Every row comes from one small tree of marks. The marks that hang from a mark follow it in brackets, in the order of their numbers. Every link used is in the known rows. Which tree was each row made from?
Known rows:
q153(q563(q438(q513(q297) q908))):  0.238 -0.890 -2.159 -1.638 -0.622 -5.663 -0.365 -0.870  0.687 -1.183  0.008 -2.419 -0.846 -0.390  0.499 -1.813  1.091 -1.157 -2.591  2.770 -0.977 -1.075 -1.356
q513(q297(q908(q396))):  0.294 -1.153 -1.484 -1.308 -0.526 -4.120 -1.357 -2.487  1.514 -0.465  0.501 -0.473 -0.881  0.150  0.881 -3.532  2.105  0.409 -3.349  1.541 -0.655 -0.435 -0.746
q908(q396(q513(q297) q563)):  0.253  0.069 -1.353 -3.509 -1.605 -4.375 -2.141 -0.828  0.389 -1.665 -0.135 -1.494 -2.173 -0.108  1.735 -2.364  1.709 -1.407 -1.105  1.539 -0.590 -1.387 -1.009
q438(q513 q908(q396)):  0.344 -1.300 -3.467 -2.598  1.171 -4.108  0.087 -1.382  0.548 -1.089 -0.230 -3.220 -0.686  1.639  2.429 -0.610  1.764  1.046 -1.297  1.180 -1.789 -1.217  0.157
q513(q297 q438): -0.161 -1.772 -2.262 -0.999 -0.480 -3.839  0.552 -1.868  2.349 -0.536  0.254  0.366 -1.424  0.692 -0.728 -3.467  1.564 -0.559 -2.259  2.428 -0.145  0.120 -1.599
q563(q297 q396(q908) q438):  0.038  1.134  1.864 -0.401 -3.540 -3.741 -1.654  0.633  2.950 -0.442  0.434 -1.931 -3.253 -0.122 -0.006 -2.742 -1.247 -1.914 -2.909  2.570 -0.316 -1.844 -2.353
q396(q513(q297 q438) q563): -0.020 -0.590 -1.814 -2.504 -2.012 -4.708 -1.426 -2.271  0.905 -0.724 -0.348  0.669 -1.766 -0.002 -0.135 -2.861  0.623 -1.573 -1.112  2.878  0.085  0.050 -1.908
q297(q513(q438)): -0.226 -2.246 -2.630 -0.841  0.022 -3.076 -0.759 -0.637  1.200 -0.756  0.352 -0.836 -0.167  2.407 -0.040 -2.187  1.130  0.229 -0.930  1.835 -0.860  0.214 -1.560
q297(q513(q438) q908(q396(q563))):  0.698 -2.541 -1.707 -2.263 -0.439 -3.794 -1.695 -0.541  0.164  0.262  0.845 -0.919 -0.278  1.935  0.653 -2.561  0.369  0.634 -1.829  0.665 -1.852  0.646 -1.700
q396(q563 q908): -0.601 -0.239  0.429 -1.079 -2.216 -3.085 -2.094 -0.627  1.019 -1.328  0.626 -1.027 -2.119 -0.960 -1.730 -0.181 -0.117 -0.621 -1.611  1.456 -1.450 -0.249 -0.019
q153(q513 q563(q438) q908):  1.292 -1.786 -1.339 -1.775 -3.647 -6.144 -0.543 -0.279  0.028  0.723 -0.383 -2.652 -2.286 -1.582 -0.998 -0.971  1.286 -1.860 -2.715  2.462 -1.923 -0.513  0.237
q153(q908(q396(q513(q297 q438) q563))):  1.394 -1.059 -1.735 -2.505 -2.405 -4.003 -1.442 -1.162  0.446  0.113 -0.794 -1.247 -2.344  0.050 -0.111 -1.789  1.075 -1.319 -1.710  1.481 -0.513 -0.327  0.052
q908(q396(q563)): -0.080 -0.381 -0.595 -2.895 -1.020 -3.644 -1.782  0.728  0.495 -2.672  0.815 -2.492 -1.886 -0.203  1.013 -1.195  1.676 -1.307 -0.991  0.663 -1.226 -1.765 -0.357
q297(q513): -0.595 -1.576 -2.406 -0.562  0.037 -3.085 -1.826 -1.011  0.825 -1.450  0.364 -1.339  0.203  1.962  0.745 -1.939  1.753  0.476 -1.059  1.742 -0.788 -0.432 -0.973
q563(q297): -0.526 -0.761 -0.447  0.161 -1.080 -2.674 -0.749 -0.992  2.097 -1.758  0.303 -1.245 -0.978  0.377  0.958 -2.021  0.725 -0.857 -2.334  1.967  0.584 -1.700 -0.536
q908(q396):  0.454 -0.657 -0.977 -2.244 -0.404 -3.252 -1.286  0.509  1.226 -2.085  0.574 -2.759 -1.703  0.675  1.085 -1.508  2.111 -0.628 -1.612  0.911 -1.058 -1.590 -0.208
q297(q513(q438(q908(q396)))): -0.287 -2.488 -2.828 -1.441  0.343 -3.079 -0.647 -0.663  0.744 -0.583  0.118 -1.397 -0.209  2.357  0.895 -2.134  1.171  0.473 -1.340  1.633 -1.609  0.102 -1.301
q438(q513):  0.384 -0.837 -3.082 -1.391  0.556 -4.043 -0.179 -1.335  1.467 -1.435  0.253 -2.165 -0.552  1.731  0.540 -0.711  1.677  0.595 -0.503  1.610 -0.285 -0.953 -0.365
q297(q908):  0.914 -1.584 -0.365 -0.063 -0.214 -3.483 -1.841 -1.726  1.609 -0.481  1.011 -1.093 -0.045  0.742 -0.548 -1.858  1.146  0.986 -3.416  1.486 -1.046  0.086 -0.084
q153(q513 q563 q908(q396)):  1.426 -1.927 -2.146 -3.087 -3.499 -5.530 -0.631  0.257 -0.252 -0.011 -0.614 -2.951 -2.609 -1.245  0.320 -0.917  1.931 -1.578 -2.522  2.270 -2.611 -1.043  0.563
q297(q513 q908(q396(q563))):  0.378 -1.838 -1.487 -1.993 -0.475 -3.787 -2.736 -0.927 -0.223 -0.398  0.864 -1.430  0.065  1.477  1.397 -2.318  0.935  0.858 -1.962  0.570 -1.788 -0.013 -1.100
q513(q438):  0.399 -1.894 -1.336 -0.764 -0.279 -3.144  0.209 -0.201  2.280 -1.040  0.620 -0.940 -1.266  1.263 -1.400 -1.679  0.929 -0.539 -1.746  1.965 -0.633 -0.017 -0.979

Write each row's tree:
 0.162 -0.193 -0.277 -1.526 -2.420 -4.095 -2.578 -2.126  0.638 -0.890 -0.142 -0.220 -1.120 -0.224  0.958 -2.105 -0.322 -1.242 -1.962  2.369  0.351 -0.777 -1.133 : q396(q513 q563(q297(q908)))
-0.450 -2.570 -2.859 -0.784  0.370 -3.063 -0.671 -1.045  0.927 -0.535  0.153 -0.986  0.152  2.355  0.441 -2.063  1.069  0.593 -1.431  1.947 -1.437  0.293 -1.296 : q297(q513(q438(q908)))
 1.875 -0.204 -1.719 -1.858 -3.047 -5.700 -1.321  0.454  0.923 -0.496 -0.478 -2.766 -2.236 -0.221 -0.702 -1.587  0.311 -2.187 -2.539  3.156 -1.127 -1.266 -1.406 : q153(q563(q396 q438(q513)) q908)
-0.682 -0.773  0.152 -0.780 -1.639 -3.532 -1.917 -1.087  0.857 -1.938  0.926 -0.687 -0.802 -0.727  0.371 -1.673  0.067 -1.107 -2.127  1.356 -0.236 -1.246 -0.613 : q396(q563(q297(q908)))
-1.080 -0.812 -0.009 -0.907 -2.666 -2.767 -1.528 -0.721  0.961 -0.578  0.250 -0.402 -1.990 -0.300 -0.698 -1.069 -1.221 -0.839 -1.440  1.560 -0.765 -0.227 -1.041 : q396(q563(q297(q513(q438))) q908)
-1.398 -0.758 -0.848 -1.013 -1.549 -3.357 -1.936 -0.755  0.453 -2.432  0.586 -0.803 -0.691 -0.108  1.000 -1.703  0.376 -1.376 -0.974  1.535 -0.067 -1.533 -1.026 : q396(q563(q297(q513)))
-0.062 -1.225 -4.084 -2.766  1.000 -4.603  0.266 -2.514  0.602 -0.717 -0.487 -2.291 -0.780  1.249  2.901 -1.858  2.205  1.047 -1.648  1.488 -1.415 -1.146 -0.267 : q438(q513(q297) q908(q396))
 0.727 -2.040 -1.706 -1.523 -0.047 -3.506 -2.392 -1.068  0.338  0.046  0.696 -1.609  0.194  2.088  1.479 -2.519  1.266  1.366 -2.358  0.731 -1.688  0.104 -0.999 : q297(q513 q908(q396))
-0.308 -0.323 -0.366 -2.621 -1.386 -3.433 -1.572  0.598  0.648 -2.554  0.638 -2.304 -1.978 -0.328  1.616 -1.525  1.105 -1.620 -1.233  0.722 -0.660 -2.124 -0.554 : q908(q396(q563(q297)))
 0.746  0.852 -0.838 -1.826 -1.384 -5.253 -1.323  0.577  2.132 -1.370  0.739 -2.788 -2.122  1.175  0.255 -2.115  0.728 -1.130 -1.153  2.265 -0.837 -1.779 -2.282 : q563(q396 q438(q513))
 2.048 -1.012 -2.004 -2.532 -2.736 -4.590 -1.619 -0.134  0.158 -0.490 -1.146 -2.497 -2.095 -0.329  0.152 -1.384  1.119 -1.824 -2.754  2.663 -1.008 -0.892 -0.197 : q153(q563 q908(q396(q513)))
 0.879 -0.572 -1.754 -1.150 -1.146 -4.357 -2.011 -3.455  1.545  0.204 -0.489  0.018 -0.838  0.814  0.651 -3.277  1.522  0.246 -2.820  2.895  0.070  0.141 -1.067 : q396(q513(q297(q908)))
 0.833  0.015 -1.173 -1.818 -1.868 -3.907 -1.861 -0.254  2.409 -1.350 -0.141 -1.150 -2.041  1.536  0.397 -2.711  0.710 -0.879 -2.296  3.884 -1.475 -0.977 -2.191 : q563(q396(q513(q438(q908))))
-0.183 -2.113 -2.523 -1.841 -0.045 -3.861  0.701 -1.895  1.736 -0.308 -0.063 -0.355 -1.465  0.643  0.585 -3.396  1.621 -0.228 -2.764  2.116 -1.150 -0.053 -1.232 : q513(q297 q438(q908(q396)))
-0.465 -1.994 -2.360 -2.138 -0.330 -4.104  0.433 -1.779  1.356 -0.563  0.053 -0.223 -1.599  0.221  0.521 -3.276  1.413 -0.573 -2.509  2.005 -1.210 -0.111 -1.306 : q513(q297 q438(q908(q396(q563))))
-0.586  0.205 -0.316 -0.491 -2.977 -2.619 -2.168 -0.067  2.404 -1.018 -0.037 -1.048 -2.127  1.314  1.266 -2.881 -0.619 -0.657 -2.415  3.139 -0.935 -1.636 -2.417 : q563(q297(q513) q396(q908))
-0.052  0.528 -0.604 -1.225 -1.694 -4.831 -0.662 -0.346  2.149 -0.801  0.124 -2.613 -1.969  0.846  2.183 -2.678 -0.451 -1.306 -2.315  2.553 -0.465 -2.417 -2.305 : q563(q297 q396 q438(q513 q908))
 0.235 -0.625 -1.027 -2.372 -3.697 -5.409 -1.244  0.734  1.337 -1.225  0.266 -2.228 -2.761 -0.933 -0.062 -1.466  1.185 -1.342 -2.855  3.998 -3.301 -1.389 -1.386 : q153(q513 q563(q396(q908)))
 0.455  0.773 -0.429 -1.703 -2.075 -5.323 -2.245 -1.207  1.893 -0.436 -0.165 -1.609 -2.133  0.453  1.107 -3.595  0.765 -1.259 -2.908  3.475 -1.142 -1.221 -2.372 : q563(q396(q513(q297)) q438(q908))
 0.030  0.149 -0.123 -1.142 -3.221 -4.608 -1.720  0.898  1.514 -1.137  0.051 -2.097 -2.171 -0.207  0.502 -2.711 -0.684 -2.214 -2.956  3.505 -0.977 -1.665 -2.923 : q153(q563(q297(q513) q396(q908) q438))
-0.019 -1.646 -1.169 -1.970 -2.077 -6.136 -0.338 -0.140  0.316 -0.593  0.376 -2.860 -1.563 -1.345  0.336 -1.193  1.607 -1.367 -2.789  2.755 -2.546 -1.025 -0.563 : q153(q513 q563(q438(q908)))
 0.880 -1.353 -1.867 -1.395 -0.649 -3.664 -0.770 -1.878  1.647 -0.039 -0.618 -0.796 -1.120  1.542 -0.034 -1.956  0.776 -0.163 -2.083  3.001 -0.617  0.314 -1.003 : q396(q513(q438(q908)))
-0.477 -0.454 -1.129 -0.871 -2.217 -3.065 -1.374  0.348  2.420 -1.641  0.197 -0.856 -1.581  1.859  1.634 -3.609 -0.121 -1.233 -1.971  3.227 -0.534 -1.803 -3.068 : q563(q297(q513(q438)) q396)
